Each row was made from one path, in order. Every step used is in the known rows, and no mark comes twice. Write each row's path.
Known rows
sagat-lome-lazo-mitat-poni-navara-diluk: [ 7.61 -0.87 -5.13 -2.03 -4.27  0.81 -1.29 -0.65 -1.05  1.12  1.56  1.98
  4.76 -2.27  1.13 -3.99  1.20 -6.21 -3.25 -2.61  2.84 -2.33  1.60]
minu-mitat: [ 1.57  2.91  1.65 -1.06 -2.80  0.61 -1.52 -3.13 -0.37 -0.92  3.11  0.30
  2.36  1.05  4.56 -0.12  0.02 -2.20  1.97 -0.07  1.47 -1.55 -1.50]
poni-mitat-minu: [ 2.40  2.17 -0.30  0.53  1.32  3.51 -0.46 -1.94 -4.93 -0.96  2.70  1.60
  3.24 -3.45 -0.76 -1.72  2.58 -1.92  0.36 -1.38  1.86 -2.29  1.72]
minu-mitat-sagat: [ 1.90  0.57  3.19 -0.14 -2.88  1.44 -2.02 -2.41 -0.88  0.40  2.12 -0.48
  0.62  1.94  3.16 -0.51  0.63 -3.70  1.96  0.64 -0.16 -2.67 -1.43]
lazo-mitat: [ 2.21  1.12 -0.36 -1.80 -1.61 -0.02 -2.40 -3.52 -2.43 -2.72  1.56  0.81
  2.47 -2.22  3.23 -2.06  1.09 -2.83  0.80  0.57  1.16 -0.67  0.36]
diluk-navara-poni-mitat-sagat-lome: [ 7.00  0.90 -2.66  3.04 -3.20  4.97 -0.38 -0.14 -3.01  4.72  3.28  1.10
  1.92  1.81 -2.98 -3.77  4.00 -5.19 -1.25 -1.42 -1.47 -2.09  1.92]
sagat-lome-nivi: [ 3.44 -1.06  1.01 -0.38 -5.12  1.74  0.82  1.92 -0.27  0.06  4.28  2.62
  4.03  0.11  5.57 -3.56  0.31 -3.71  2.16 -1.03  3.14 -2.81  1.47]
lazo-lome-nivi: [ 4.90 -0.50  2.56 -1.82 -5.17  1.97  0.51  3.82  1.97 -1.43  3.97  1.69
  2.43 -2.02  4.36 -2.27  0.57 -2.72  3.58 -1.29  4.05 -2.45  1.31]
diluk-navara-poni-mitat-sagat-lome-nivi: [ 7.09 -1.16 -0.83  2.28 -3.92  4.35  1.32  2.45 -2.73  4.26  2.84 -0.02
  2.16  2.66 -1.43 -4.13  2.70 -5.66 -0.02 -1.74  0.29 -2.45  1.26]
minu-mitat-sagat-lome-lazo: [ 5.29 -1.35  1.45  0.37 -5.51 -0.66 -2.83  0.67  1.41  2.22  2.43  1.18
  2.25  3.25  5.27 -2.58 -0.36 -4.92 -0.19 -1.60  1.27 -3.84 -1.28]
mitat-poni-navara-diluk: [ 3.35  1.48 -2.98 -1.06 -2.43  4.74  1.33 -1.32 -2.78  0.44  2.83  0.96
  3.60 -2.89 -1.29 -0.86  2.50 -4.58  0.72 -1.19  1.34 -2.36  1.38]
diluk-navara: [ 3.39  1.55 -1.51 -0.61 -3.72  1.73 -0.28  0.44 -2.93 -1.17  4.54  0.42
  2.65  1.50  0.88 -2.15  1.96 -2.21  2.94 -1.45 -1.37 -0.75  0.19]
lome-sagat-mitat-poni: [ 2.83  1.99 -0.91 -1.41 -4.17  0.32 -0.19 -4.26 -0.45  0.35  0.99 -0.33
  4.22 -2.43  2.90 -0.48  1.15 -2.56  1.81  0.17  1.83 -2.05  0.47]
navara-diluk: [ 1.52  0.80 -0.93  1.01 -2.71  1.68 -0.78 -0.71 -3.06 -3.74  2.82  0.01
  2.27 -1.35  3.08  0.10  1.25 -2.66  2.84 -1.98  1.97 -3.11  2.12]
lome-sagat: [ 1.67  1.21 -0.17 -1.23 -1.91 -0.04 -0.11 -0.53 -0.19 -2.29  2.76  0.35
  4.51 -2.44  3.97 -1.23  1.28 -3.94  3.52 -0.03  2.49 -3.82  0.87]
diluk-navara-poni: [ 4.08  2.45 -1.41  1.47 -4.03  2.84 -0.62  0.43 -2.75  0.27  1.76  0.09
  3.26  1.32 -0.12 -0.57  1.87 -1.88  1.61 -0.79 -0.55 -1.27  1.25]
minu-mitat-poni-navara-diluk: [ 3.72  2.86 -1.30 -1.93 -3.14  3.60  0.31 -3.29 -1.36  1.14  2.91 -0.22
  2.85 -0.20  0.30  0.04  1.20 -4.15  0.23 -0.94  1.62 -2.16 -0.39]
sagat-lome-lazo-mitat: [ 5.44 -0.68 -2.08 -1.15 -4.03 -2.04 -3.16 -0.52 -0.12 -0.91  1.79  2.59
  4.21 -0.94  5.24 -4.14  0.09 -4.12 -1.43 -1.73  2.70 -1.69  0.58]
lome-lazo: [ 2.89  0.30 -0.59 -0.42 -2.45 -0.80 -1.24  1.28 -0.70 -1.92  1.60  0.61
  3.91 -1.29  3.93 -1.29  0.22 -2.94  1.75 -1.99  2.40 -2.29 -1.64]
nivi-lome-lazo-mitat: [ 3.93  0.17  0.11 -2.06 -3.30 -1.91 -2.00  0.65 -1.42 -2.68  1.89 -0.58
  3.06 -3.23  3.61 -2.75  0.94 -2.44  1.74 -0.36  1.96 -1.43 -1.22]
lome-sagat-mitat: [ 2.83  1.32 -0.34 -0.99 -2.32 -2.10 -0.84 -3.04 -0.33 -2.22  2.42 -1.16
  2.78 -1.71  4.13 -2.18  0.60 -3.27  3.48 -1.01  2.00 -2.08  0.63]
diluk-navara-poni-mitat-sagat: [ 5.10  1.46 -1.68  2.33 -0.94  4.51 -0.10 -0.74 -4.20  2.64  1.57 -1.11
  1.03  0.90 -4.02 -1.77  3.69 -4.34  0.24 -1.07 -1.75 -1.51 -0.12]
lome-nivi: [ 1.54 -0.54  1.89 -1.11 -2.99  1.24  1.02  1.22 -1.48 -1.95  2.53  0.24
  3.24 -0.94  4.43 -1.54  0.12 -2.92  3.71 -0.63  2.96 -2.23 -0.76]

Which path is each row?
[ 8.37 -0.39 -3.33  2.93 -3.26  2.35 -0.86  2.32 -1.98  4.54  1.73  0.48
  2.77  2.13 -1.88 -3.88  2.73 -5.87 -2.00 -3.27 -0.20 -2.66  0.19] : diluk-navara-poni-mitat-sagat-lome-lazo
[ 6.45  0.42  1.50 -0.77 -4.48 -0.48 -1.99  0.69  1.17 -2.12  2.66  0.96
  2.92 -3.59  3.08 -2.65  1.05 -1.39  2.67 -1.82  3.17 -3.47  5.47] : lazo-lome-sagat-mitat-minu
[ 3.29  2.36 -1.93 -2.35 -1.81  4.77  1.35 -1.77 -1.42  2.55  3.26  2.46
  4.35 -3.27 -1.54 -2.05  2.70 -4.45  0.39  0.40  0.69 -1.18 -0.57] : mitat-poni-navara
[ 4.87  3.86 -3.07  1.43 -0.83  3.61  0.23 -1.54 -3.81  1.42  2.44 -0.46
  2.82  0.06 -2.78 -1.40  3.11 -3.06  0.16 -1.73  0.05 -0.50 -0.12] : diluk-navara-poni-mitat
[ 3.91 -2.54  0.39 -0.99 -1.90 -1.82 -3.44 -0.27 -1.80 -1.61 -0.71 -0.56
  1.52 -1.09  2.95 -2.58  0.41 -4.79  0.17 -0.64  0.81 -2.27 -1.44] : lome-lazo-mitat-sagat
[ 3.25  1.55  0.93 -1.09 -3.77 -1.46  0.22 -1.05 -0.24 -1.95  4.32 -1.67
  2.54 -2.99  3.54 -2.63  1.83 -2.36  5.07 -0.12  1.54 -2.36  1.13] : nivi-lome-sagat-mitat
[ 5.04  0.85 -1.05  3.42 -1.60  5.07 -0.82 -1.73 -1.72  4.24  1.93  2.17
  2.32 -1.18 -0.87 -2.62  3.27 -5.65 -1.67 -0.52  1.13 -3.16  2.07] : navara-poni-mitat-sagat-lome
[ 3.08  1.50  0.05  2.71  0.57  4.53 -0.60 -2.35 -3.01  2.29  0.34 -0.11
  1.39 -2.24 -2.05 -0.67  3.11 -4.78 -0.13  0.03  0.94 -2.59  0.02] : navara-poni-mitat-sagat
[ 3.52 -1.40  0.63  1.44 -4.29  3.16 -1.39  0.37 -1.03  1.62  3.90  3.04
  2.17  0.30  2.61 -3.27  2.25 -4.79  1.05 -0.15 -0.18 -3.58  2.40] : mitat-sagat-lome
[ 3.02  0.44  0.84 -0.05 -2.27 -1.45 -1.43 -1.87 -2.37 -2.76  1.46 -0.40
  3.57 -2.20  3.13 -1.97  0.66 -1.51  2.88 -1.18  2.09 -3.47  3.52] : lome-sagat-mitat-minu
[ 7.25 -0.07 -4.00 -3.20 -3.74  0.95 -1.10 -1.16  0.25  3.31  1.99  3.23
  5.49 -2.56  0.96 -5.04  1.34 -6.14 -3.66 -0.92  2.02 -1.18 -0.26] : sagat-lome-lazo-mitat-poni-navara
[ 3.58  3.61 -0.20 -3.22 -2.47  3.74  0.43 -3.87 -0.06  3.26  3.23  1.25
  3.71 -0.50  0.07 -1.02  1.36 -4.03 -0.22  0.68  0.80 -0.93 -2.30] : minu-mitat-poni-navara
[ 4.40 -2.13  1.63 -0.93 -3.48 -1.22 -2.27  1.54 -1.85 -1.30  0.96 -1.32
  1.38 -2.33  2.22 -2.96  1.55 -3.83  1.70  0.21  0.26 -2.50 -1.06] : nivi-lome-lazo-mitat-sagat
[ 2.43 -1.13  1.05 -0.85 -1.69  0.77 -2.83 -2.77 -2.80 -1.56  0.67  0.01
  0.81 -1.36  1.92 -2.40  1.61 -4.22  0.95  1.02 -0.51 -1.79  0.39] : lazo-mitat-sagat
[ 7.97  2.05 -1.52 -3.64 -4.17  1.84  0.88 -1.14  3.56  2.49  3.91  1.16
  3.39 -4.46 -0.30 -3.83  2.33 -5.22  1.28 -0.90  2.46 -1.66  1.83] : lazo-lome-sagat-mitat-poni-navara
[ 5.51 -1.20 -1.75  1.27 -1.32  1.37 -1.04  0.69 -1.04  2.61  3.14  1.83
  2.46 -0.60  1.00 -4.37  2.15 -6.52 -1.23 -2.77  1.59 -3.29 -0.93] : poni-mitat-sagat-lome-lazo
[ 6.18  1.25  0.44 -1.74 -4.48 -1.16 -1.29 -0.48  3.27 -1.75  3.73  0.30
  2.07 -2.78  4.05 -2.95  1.04 -3.21  3.43 -1.56  3.12 -2.38  2.65] : lazo-lome-sagat-mitat
[ 4.90 -2.70 -0.08  1.31 -4.60  0.44 -1.92  2.73  0.03  1.50  2.41  2.31
  3.04  0.67  3.67 -3.47  1.06 -5.36  0.24 -1.86  1.05 -4.10  0.42] : mitat-sagat-lome-lazo
[ 4.03 -2.17  3.97 -0.31 -6.09  1.28 -0.53  0.72  0.69  2.03  3.39  0.70
  1.67  3.54  5.80 -2.99 -0.34 -4.73  1.74 -0.17  1.81 -3.62 -0.13] : minu-mitat-sagat-lome-nivi
[ 4.48  1.61 -3.07 -0.76 -2.86  2.70  0.47 -3.71 -2.83  0.43  2.61 -0.43
  1.94 -1.94 -1.21 -1.92  1.86 -4.04  0.70 -2.05  0.91 -0.73  1.21] : sagat-mitat-poni-navara-diluk
[ 5.19  1.13  0.56 -1.98 -4.00  0.73 -0.54  1.97  3.26 -1.76  3.98  1.81
  3.73 -3.68  3.81 -1.88  1.69 -4.01  3.45 -0.77  3.61 -3.98  2.72] : lazo-lome-sagat
[ 6.24  1.97 -0.14 -2.23 -6.25  1.22 -0.56 -1.78  3.17  0.83  2.35  0.94
  3.36 -3.52  2.75 -1.12  1.65 -2.56  1.71 -0.57  3.02 -2.13  2.53] : lazo-lome-sagat-mitat-poni
[ 3.52  0.61  2.05 -0.10 -3.67 -0.66 -0.44 -0.05 -2.19 -2.48  3.39 -1.10
  3.30 -3.60  2.46 -2.40  1.65 -0.40  4.44 -0.31  1.63 -3.57  3.94] : nivi-lome-sagat-mitat-minu
[ 3.23  2.37  0.33 -1.47 -5.70  1.04  0.86 -2.40 -0.24  0.73  2.88 -1.11
  3.85 -3.75  2.23 -0.82  2.27 -1.57  3.34  1.00  1.40 -2.21  0.94] : nivi-lome-sagat-mitat-poni
